Known rows, with every step that occurs
veni-futig-zuli-nugake: [-0.47  0.67  0.42 -0.53 -3.50 -1.79  0.42 -1.26 -0.20  0.45 -0.41 -3.07
  1.06 -0.19 -2.86 -1.74  0.01 -0.24 -0.07 -0.03 -1.25  2.77 -0.83  0.80
  0.13]
futig-veni-viso: [ 0.55  0.93  0.32  0.46  0.75  3.22  0.21 -1.05 -0.71 -0.78  0.17 -1.00
  2.43 -0.10  0.35 -2.07 -0.58 -0.82  0.01  0.87 -0.60 -1.49  1.06 -0.74
 -0.04]
futig-pada: [ 1.02 -0.13 -0.15 -1.57  4.35 -3.99 -0.23  1.08 -1.51  0.12 -0.54  1.64
 -0.45  0.52 -1.38  2.00  2.01 -0.13  0.21  0.70  0.33  0.81  0.59 -0.40
  0.26]
pada-viso-zuli-nugake-veni: [-0.53 -0.73 -0.32 -1.31 -2.08  0.64  0.52  0.19 -0.70  1.45 -0.13  0.10
 -0.39 -0.13  0.39  7.66  1.57 -0.90 -1.33 -0.19  1.48 -0.20 -0.17 -0.23
 -0.37]
zuli-nugake: [ 0.57  0.03  0.28  0.43 -1.67 -0.20  0.74 -0.39 -0.04  0.26 -0.70 -1.50
  1.74 -0.05 -2.09  0.19  0.40 -0.82 -1.24 -0.12 -0.35  0.74 -1.09  0.73
 -0.11]
viso-kepagud-futig: [ 0.31 -0.02 -0.07 -0.08  1.82 -0.64 -0.58  0.00  2.29 -1.59  0.79  0.98
  0.19 -0.18  0.48  1.11 -0.45  0.34  0.75 -0.68 -0.87 -0.36 -0.11  0.14
  0.20]
veni-viso: [ 0.31  1.20  0.53  0.46  1.03  2.72  0.39 -1.09 -0.36 -0.27 -0.23 -0.70
  1.87 -0.32  0.79 -0.48  0.15 -0.60 -0.58  0.12 -1.11 -1.64  0.57 -0.31
 -0.10]
nugake-pada-viso-kepagud-futig-dazagod: [-2.67 -1.22  0.18  0.95  0.48  0.43 -0.58  0.77  1.09  0.32  0.46  2.36
 -0.22  0.21  2.81 -3.78 -2.45  1.32  0.37 -0.43 -0.98  0.98  0.08 -0.18
  0.21]
veni-viso-zuli: [-0.58 -0.15 -0.56 -0.37  0.36  0.45 -0.04 -0.16 -0.62  0.28  0.27  0.08
 -1.17 -0.86  2.05 -0.59 -0.15 -0.14 -0.60  0.01  2.58 -1.62  0.03 -0.26
  0.08]
kepagud-futig-zuli-nugake: [-0.50  0.24  0.52 -0.41 -3.70 -0.11  0.14 -1.10  0.53 -0.21  0.09 -2.26
  0.11 -0.25 -2.86 -1.04 -0.17 -0.39  0.08 -0.58 -1.58  2.01 -1.07  0.92
  0.11]
zuli-nugake-pada-viso-kepagud-futig: [ 0.28 -0.06  0.14  1.19  0.19  1.01 -0.22  0.33  1.88 -1.20  0.11  0.73
 -0.54  0.30  0.29  0.85 -1.42  0.62  0.53 -0.57 -0.45 -0.89 -0.38  0.35
 -0.12]
futig-pada-viso: [ 1.85 -0.11  0.05 -1.44  2.02 -1.27  0.39  1.67 -2.33 -0.13 -0.89  0.96
 -1.18  0.95 -1.35  1.53  1.54  1.24 -0.07  0.86  0.34 -0.55  0.16 -0.42
  0.02]
pada-viso-kepagud-futig-veni: [ 1.19 -0.36 -0.23 -0.18  1.00  0.52 -0.48  0.19  0.55 -1.87  0.90  0.33
  0.76  0.32 -0.55 -1.15 -1.27  0.34  1.20  0.72  0.07 -0.37  0.54 -0.62
  0.22]
futig-veni-viso-zuli-nugake-kepagud: [ 1.25 -0.13 -0.38  3.21 -1.32  1.30  0.28  0.56 -0.32  0.93 -0.14 -0.54
  2.16 -0.15  0.87 -7.74  0.83 -1.47 -0.98  0.16  1.11 -1.22 -0.34  0.76
 -0.43]
pada-viso-kepagud-futig-zuli: [-0.72  0.48 -0.28 -0.98 -1.14 -0.12 -0.53 -0.48  0.28 -0.76  0.56 -1.03
 -0.54 -0.29 -1.15 -1.44 -0.55  1.14  1.35 -0.54 -2.42  1.25 -0.36  0.29
  0.40]
zuli-nugake-veni-futig: [-0.15  0.67  0.78 -1.66 -0.13 -3.14  0.42 -1.48  0.82  0.68 -0.22 -0.88
  0.43  0.01 -0.25  5.58  1.12 -0.70 -0.18  0.32  0.32  2.03  0.83 -0.48
 -0.06]
zuli-nugake-veni-futig-dazagod: [-2.88 -0.71  0.67 -1.25 -0.82 -2.44 -0.04 -0.33  0.31  1.55  0.22  0.82
  0.93  0.07  1.93 -0.85 -0.45  0.35 -0.27  0.17 -0.50  3.10  0.63 -0.53
  0.25]
pada-viso-kepagud-futig-dazagod: [-2.13 -1.20  0.16 -0.27 -0.03 -0.07 -0.53  1.10  0.85 -0.14  0.81  2.19
  0.36  0.15  2.34 -3.90 -1.54  1.57  0.34 -0.38 -1.24  1.01 -0.08 -0.06
  0.36]
pada-viso: [ 1.48  0.14  0.05 -0.36  0.60  0.91  0.74  0.47 -1.40 -0.24 -0.84 -0.21
 -0.32  0.31 -0.73  0.77  0.44  1.11 -0.57  0.34 -0.23 -0.85 -0.30 -0.23
 -0.03]
nugake-pada-viso-kepagud: [ 0.30  0.09 -1.10  2.58  2.13  1.20  0.37  1.47 -0.87  0.45 -1.10  0.17
  2.27  0.41  1.20 -0.82 -1.40  1.00 -0.52  0.15 -0.56 -1.59 -0.45  0.23
 -0.25]
veni-viso-kepagud-futig: [ 0.18  0.49  0.23  0.25  1.18  1.17 -0.52 -0.18  2.18 -1.77  0.87  0.71
  0.75 -0.15  1.15  0.25 -0.63  0.20  0.74 -0.57 -1.20 -1.36  0.23  0.10
  0.09]
futig-zuli-nugake: [-0.43  0.34  0.10 -0.09 -3.31 -0.19  0.49 -0.84 -0.70  0.59 -0.44 -2.80
  1.45 -0.26 -2.96 -1.67  0.09 -0.48 -0.52 -0.28 -1.58  2.00 -1.21  0.95
  0.07]
nugake-pada-viso-zuli: [-0.50 -0.91 -0.75  0.74  0.85 -0.15  0.22  0.38 -1.09  1.05 -0.65  0.73
 -3.62 -0.36  1.47  0.70 -1.23  0.69 -0.54  0.10  3.59 -1.11 -0.28 -0.41
 -0.09]
kepagud-futig-zuli-nugake-veni: [-1.22  0.01  0.25 -1.60 -2.41  0.56  0.10 -1.00  0.43  1.07  0.30 -0.71
  0.10 -0.24 -0.96  7.32  1.35 -1.23 -0.35 -0.62 -1.12  1.42  0.09 -0.08
 -0.15]
kepagud-futig: [ 0.39  0.04  0.84 -0.84  1.57 -0.74 -0.49 -1.28  2.41 -1.45  0.67  1.11
 -2.05 -0.36 -0.50  2.52 -0.07 -0.07  0.75 -0.66 -0.35  0.37  0.24 -0.28
  0.28]
nugake-kepagud-futig-pada-viso-zuli: [ 0.88 -1.11 -0.70 -0.93  0.91 -2.02 -0.36  1.83 -1.16  0.15  0.16  1.83
 -3.77  0.08  1.08 -1.02  1.00  0.95  0.12  0.28  3.54 -1.18 -0.09 -0.16
  0.07]

Rows
[ 2.22 -0.21  0.48 -0.61  0.38 -0.62  0.08  1.71 -1.05 -0.51 -0.51  1.26
 -1.66  1.09 -1.27 -0.41  1.60  0.89  0.25  0.47  0.30 -0.78  0.03  0.09
 -0.17] | zuli-nugake-kepagud-futig-pada-viso
[ 0.82 -0.25 -0.18 -1.55  4.02 -3.78 -0.87  1.60  0.12 -1.04  0.32  2.35
 -0.83  0.68 -0.63  1.92  1.34  0.31  1.10  0.28  0.10  0.28  0.54 -0.17
  0.27] | viso-kepagud-futig-pada
[-0.47  1.08  0.48 -0.37  0.69  3.42  0.35 -1.13 -0.25  0.49  0.05 -0.10
  1.75 -0.29  1.65  4.83  1.05 -1.23 -0.78 -0.02 -1.03 -1.72  1.17 -0.76
 -0.28] | nugake-veni-viso
[-1.02  0.50  0.28 -1.49 -0.61 -0.89 -0.62 -1.77  0.81 -0.57  0.58 -1.03
 -1.78 -0.64 -1.79 -0.37 -0.29  0.34  1.37 -0.69 -2.17  2.22 -0.05  0.01
  0.51] | kepagud-futig-zuli
[-0.65  0.54  0.28  0.16 -4.06  1.17  0.10 -0.60  0.43 -0.37  0.17 -2.47
  1.61 -0.17 -1.96 -2.12 -0.44 -0.28  0.10 -0.53 -2.03  0.95 -1.01  1.11
  0.00] | veni-viso-kepagud-futig-zuli-nugake
[-1.52  0.74 -0.13 -1.13 -1.14  0.84 -0.65 -1.00  0.65 -0.43  0.89 -1.02
  0.16 -0.49 -0.22  0.75 -0.25  0.27  1.27 -0.67 -2.68  0.97  0.22  0.07
  0.28] | nugake-veni-viso-kepagud-futig-zuli
[-2.39 -1.14  0.72 -0.73  0.42 -0.74 -0.64 -0.22  1.44  0.06  0.86  2.20
 -0.83 -0.23  1.79 -2.82 -1.20  0.80  0.36 -0.51 -0.99  1.94  0.23 -0.35
  0.47] | kepagud-futig-dazagod
[-0.21  0.19 -1.07  2.45 -0.07  1.49  0.41  1.32 -1.17  0.61 -1.06 -0.95
  2.47  0.44  0.23 -2.03 -1.63  0.97 -0.41  0.08 -1.16 -0.85 -0.88  0.64
 -0.24] | futig-zuli-nugake-pada-viso-kepagud
[-0.07 -0.71 -0.38  0.07 -2.38 -1.00  0.46  0.17 -0.31  0.56 -0.25 -1.15
 -0.08 -0.45 -0.83 -0.35  0.10 -0.61 -1.24 -0.17  2.09  0.35 -1.31  0.80
 -0.04] | viso-zuli-nugake
[-0.02 -0.38 -0.47  0.35  0.06  1.07 -0.47 -0.13  0.05 -0.31  0.94  0.49
 -1.28 -0.65  2.28 -3.43 -0.49 -0.52  0.19  0.28  2.86 -1.84  0.56 -0.38
  0.01] | nugake-kepagud-futig-veni-viso-zuli
[ 0.35 -0.92 -0.90 -0.93  0.09 -0.78  0.24  0.85 -1.40  0.36 -0.16  0.45
 -2.73 -0.39  0.93  0.39  0.06  1.05 -0.61  0.17  3.18 -1.07 -0.56 -0.23
  0.13] | pada-viso-zuli
[-0.45  0.99  0.59 -0.03 -1.29  3.79  0.55 -0.97 -0.26  0.60 -0.07 -0.79
  2.31 -0.13  0.93  4.36  1.01 -1.47 -1.10 -0.07 -1.01 -1.55  0.69 -0.33
 -0.43] | zuli-nugake-veni-viso
[-0.84 -0.67 -0.39 -1.15 -1.44  0.01  0.34 -0.17 -0.17  1.57  0.04  0.12
 -0.04 -0.37  0.46  7.79  1.53 -1.38 -1.32 -0.33  1.44  0.25 -0.10 -0.18
 -0.27] | viso-zuli-nugake-veni
[ 0.52 -1.13 -0.63 -1.92  0.84 -2.26 -0.32  1.50 -1.24 -0.14  0.18  1.66
 -4.27  0.02  0.57  1.26  0.66  1.19  0.19  0.32  3.59 -0.85 -0.14 -0.32
  0.19] | kepagud-futig-pada-viso-zuli
[ 1.43 -0.25  0.48 -0.45  2.56 -3.24 -0.68  1.12  0.39 -0.40  0.12  2.25
 -1.32  0.71 -1.13 -0.57  2.10 -0.56  0.73  0.16  0.32  0.46  0.53  0.16
  0.03] | zuli-nugake-kepagud-futig-pada
[ 1.14  0.15  0.65  1.20  1.82 -0.19 -0.53 -0.78  2.60 -0.83  0.61  1.42
 -1.14 -0.29  0.50 -2.14  0.64 -0.67  0.58 -0.77 -0.55 -0.26  0.33  0.12
  0.00] | nugake-kepagud-futig
[-0.55  0.57  0.19  0.01 -0.56 -0.44 -0.62 -1.40  0.99 -0.19  0.60 -0.74
 -1.13 -0.57 -1.11 -3.52  0.19 -0.04  1.23 -0.74 -2.23  1.77  0.02  0.32
  0.32] | nugake-kepagud-futig-zuli
[ 0.45 -0.78 -0.32 -0.01 -3.24 -0.07  0.67  0.74 -0.99  0.43 -0.48 -1.18
 -0.59 -0.10 -0.99 -0.50  0.13  0.09 -1.27  0.01  2.16 -0.29 -1.42  0.75
 -0.15] | pada-viso-zuli-nugake
[-0.34 -0.37 -0.42 -0.68 -0.08  0.78 -0.42 -0.36 -0.05 -0.63  0.97  0.33
 -1.68 -0.72  1.80 -1.10 -0.86 -0.23  0.27  0.33  2.99 -1.48  0.50 -0.61
  0.15] | kepagud-futig-veni-viso-zuli
[ 1.34  0.12 -1.05 -0.17  2.38 -2.09  0.18  2.49 -1.62 -0.39 -0.59  0.45
  2.40  0.90  0.31 -0.73  0.53  1.57  0.14  0.80 -0.38 -0.82 -0.12  0.14
  0.04] | veni-futig-pada-viso-kepagud
[-1.81  0.29  0.56  3.14 -0.46  1.06  0.09 -1.99  1.07  1.37 -1.10 -0.89
 -1.59 -0.19 -1.09  0.08 -2.68 -1.08  0.01 -0.60 -0.38  1.41 -0.25  0.32
 -0.29] | kepagud-futig-zuli-nugake-pada
[ 1.15 -0.68  0.17 -0.69  2.27 -3.68 -0.85  1.37  0.20 -0.29  0.31  2.38
 -2.30  0.53 -0.59 -0.75  1.93 -0.46  0.73  0.15  1.48  0.28  0.43  0.20
  0.07] | viso-zuli-nugake-kepagud-futig-pada
[-1.49  1.01  0.17 -2.25 -0.54 -2.76 -0.13 -2.00 -0.25  0.84  0.10 -1.92
 -0.44 -0.49 -1.13  2.14  0.55  0.12  0.99  0.04 -1.66  3.28  0.71 -0.43
  0.40] | nugake-veni-futig-zuli
[ 0.87  0.41 -0.19  2.87 -1.44  0.33  0.35 -0.06 -0.20  1.29 -0.57 -1.35
  2.46 -0.16 -0.90 -7.40  1.33 -1.22 -0.78 -0.34 -1.47  0.58 -0.71  1.10
 -0.28] | futig-zuli-nugake-kepagud
[ 1.06  0.14 -1.23  0.90  1.42  0.53  0.44  1.96 -1.22 -0.28 -0.55 -0.17
  3.19  0.40  0.65 -1.13 -0.12  1.34 -0.56  0.26 -0.99 -1.54 -0.73  0.30
 -0.04] | pada-viso-kepagud
[-0.12  0.14  0.60  1.79 -1.40  2.32  0.55 -0.53 -0.24  0.54 -1.22 -0.69
 -2.22  0.44 -1.14  0.33 -1.77  0.58 -0.07 -0.13 -0.22 -0.07 -0.38  0.09
 -0.34] | kepagud-futig-zuli-nugake-pada-viso
[-0.94  1.04  0.82 -0.57 -2.37  3.83  0.19 -1.37  0.25  0.24  0.37 -1.05
  1.19 -0.25  0.54  4.00  0.74 -1.22 -0.31 -0.34 -1.63 -0.93  0.72 -0.18
 -0.30] | kepagud-futig-zuli-nugake-veni-viso
[-1.87 -1.14  0.69  0.82 -0.87 -0.09 -0.53  0.25  1.49  0.53  0.73  2.01
  0.15 -0.03  2.00 -6.63 -0.73  0.21 -0.02 -0.61 -1.08  1.63 -0.04  0.28
  0.20] | zuli-nugake-kepagud-futig-dazagod
[ 1.77 -0.20  0.40 -1.77  1.72 -1.14 -0.04  1.37 -1.14 -0.87 -0.40  1.55
 -2.49  0.94 -1.29  2.23  1.24  1.31  0.56  0.56  0.38 -0.56  0.31 -0.41
  0.07] | kepagud-futig-pada-viso
[ 1.79  0.26  0.38 -1.94  2.02 -2.89  0.39  1.24 -1.90 -0.24 -0.89  0.67
 -1.49  1.05 -1.27  1.36  1.40  1.45  0.37  1.11  0.68  0.21  0.57 -0.55
  0.08] | veni-futig-pada-viso
[-0.93  1.12  0.48 -0.33 -2.19  3.82  0.48 -1.19 -0.59  0.76  0.03 -1.46
  2.10 -0.24  0.51  3.61  0.94 -1.27 -0.75 -0.13 -1.62 -0.95  0.63 -0.22
 -0.35] | futig-zuli-nugake-veni-viso
[-0.46 -0.14  0.09 -0.92 -1.01  0.58  0.57 -0.53 -0.03  1.35 -0.27 -0.23
  1.30 -0.11 -0.41  8.02  1.73 -1.57 -1.29 -0.28 -0.27  0.53  0.07 -0.20
 -0.33] | zuli-nugake-veni
[ 0.78 -0.37 -0.35 -0.11  1.64 -0.01 -0.63 -0.13  1.07 -1.80  1.03  0.39
  1.19  0.10 -0.50 -1.17 -1.19 -0.16  1.20  0.61 -0.03  0.11  0.60 -0.59
  0.27] | viso-kepagud-futig-veni
[ 0.99  0.39  0.37 -2.29  4.26 -6.26 -0.28  0.45 -0.89 -0.04 -0.49  1.17
 -0.96  0.65 -1.25  1.90  1.83  0.19  0.85  1.07  0.81  1.92  1.13 -0.62
  0.33] | veni-futig-pada
[-0.12 -0.23 -0.09  0.34 -3.00  0.84  0.53 -0.04 -0.47  0.41 -0.19 -1.45
  0.49 -0.39 -0.14 -1.14 -0.03 -0.69 -1.25 -0.09  1.78 -0.68 -1.01  0.79
 -0.18] | veni-viso-zuli-nugake
[ 0.44  0.70 -1.05  1.46  1.50  2.14  0.04  0.92 -0.79 -0.70  0.17 -0.70
  5.10  0.09  1.39 -3.11 -0.77 -0.01 -0.13  0.62 -1.28 -1.98  0.23  0.01
 -0.06] | futig-veni-viso-kepagud
[-1.20  0.85 -0.13 -0.72 -0.92  0.46 -0.70 -1.01  0.61 -0.82  0.78 -1.31
  0.18 -0.49 -0.64 -1.94 -0.62  0.56  1.36 -0.61 -2.75  0.99 -0.08  0.29
  0.39] | veni-viso-kepagud-futig-zuli
[ 0.20  0.88 -0.86  1.48  1.74  1.79  0.23  0.89 -0.52 -0.37 -0.15 -0.50
  4.73 -0.06  1.78 -1.99 -0.30  0.09 -0.55  0.09 -1.58 -2.10 -0.13  0.30
 -0.06] | veni-viso-kepagud
[ 0.44  0.06  0.35  2.35 -0.24  2.26  0.96 -0.12 -0.89  0.91 -1.69 -0.44
 -1.05  0.55 -0.70  0.69 -1.47  0.35 -0.86  0.18  0.42 -0.76 -0.43  0.06
 -0.47] | zuli-nugake-pada-viso
[-1.43 -0.43 -0.05  3.45  0.56  0.44  0.36 -1.07  0.44  1.90 -1.33 -0.14
 -1.66 -0.35  0.32  0.54 -2.45 -1.23 -0.94 -0.29  2.15  0.28 -0.42  0.14
 -0.38] | viso-zuli-nugake-pada
[ 0.72 -0.03 -0.07 -0.23  0.94  0.29 -0.35  0.54  1.68 -1.73  0.59  1.04
 -0.35  0.14  0.33  1.04 -0.46  1.03  0.75 -0.48 -0.79 -0.96 -0.23  0.15
  0.11] | pada-viso-kepagud-futig
[-0.19  0.46  0.20 -0.17  1.06  1.53 -0.57 -0.23  2.21 -1.36  1.01  0.99
  0.72 -0.13  1.62  2.97 -0.21 -0.11  0.63 -0.65 -1.19 -1.41  0.51 -0.12
 -0.01] | nugake-veni-viso-kepagud-futig
[-0.36 -0.32 -0.69 -0.35  0.17  0.74 -0.17 -0.21 -0.94 -0.10  0.61 -0.11
 -0.77 -0.73  1.71 -1.53 -0.66 -0.27 -0.19  0.54  2.92 -1.53  0.38 -0.59
  0.11] | futig-veni-viso-zuli
[ 0.57 -0.41 -0.23  0.96  1.60  1.09 -0.51 -0.11  0.85 -1.36  0.55  0.58
  0.15  0.36 -0.22 -0.97 -2.18  0.09  1.26  0.66  0.32 -0.36  0.72 -0.74
  0.05] | nugake-pada-viso-kepagud-futig-veni
[ 1.12 -0.72 -0.02  0.73 -0.14  0.11 -0.61 -0.34  1.14 -1.07  1.05  0.33
 -0.39 -0.06 -0.38 -3.96 -0.58 -0.93  0.87  0.49  1.43  0.09  0.46 -0.29
  0.04] | viso-zuli-nugake-kepagud-futig-veni
[ 1.49 -0.37 -0.52  2.88 -1.39  0.40  0.52  0.98 -0.50  1.20 -0.53 -0.25
  1.10 -0.03  0.53 -6.43  1.28 -0.83 -1.29 -0.14  1.14 -1.02 -0.87  1.01
 -0.45] | pada-viso-zuli-nugake-kepagud
[-0.15  0.32  0.46 -1.98 -1.12 -2.84  0.44 -0.83  0.29  0.80 -0.14 -0.71
 -0.88  0.06  0.28  5.35  0.96 -0.13 -0.19  0.43  1.60  1.38  0.64 -0.49
 -0.10] | pada-viso-zuli-nugake-veni-futig
[-0.12  0.44  0.51  1.67 -1.20  1.11  0.79 -0.65 -0.83  0.96 -1.52 -1.24
 -1.49  0.50 -1.10 -0.23 -1.66  0.68 -0.20  0.29  0.06  0.43 -0.21  0.04
 -0.34] | veni-futig-zuli-nugake-pada-viso
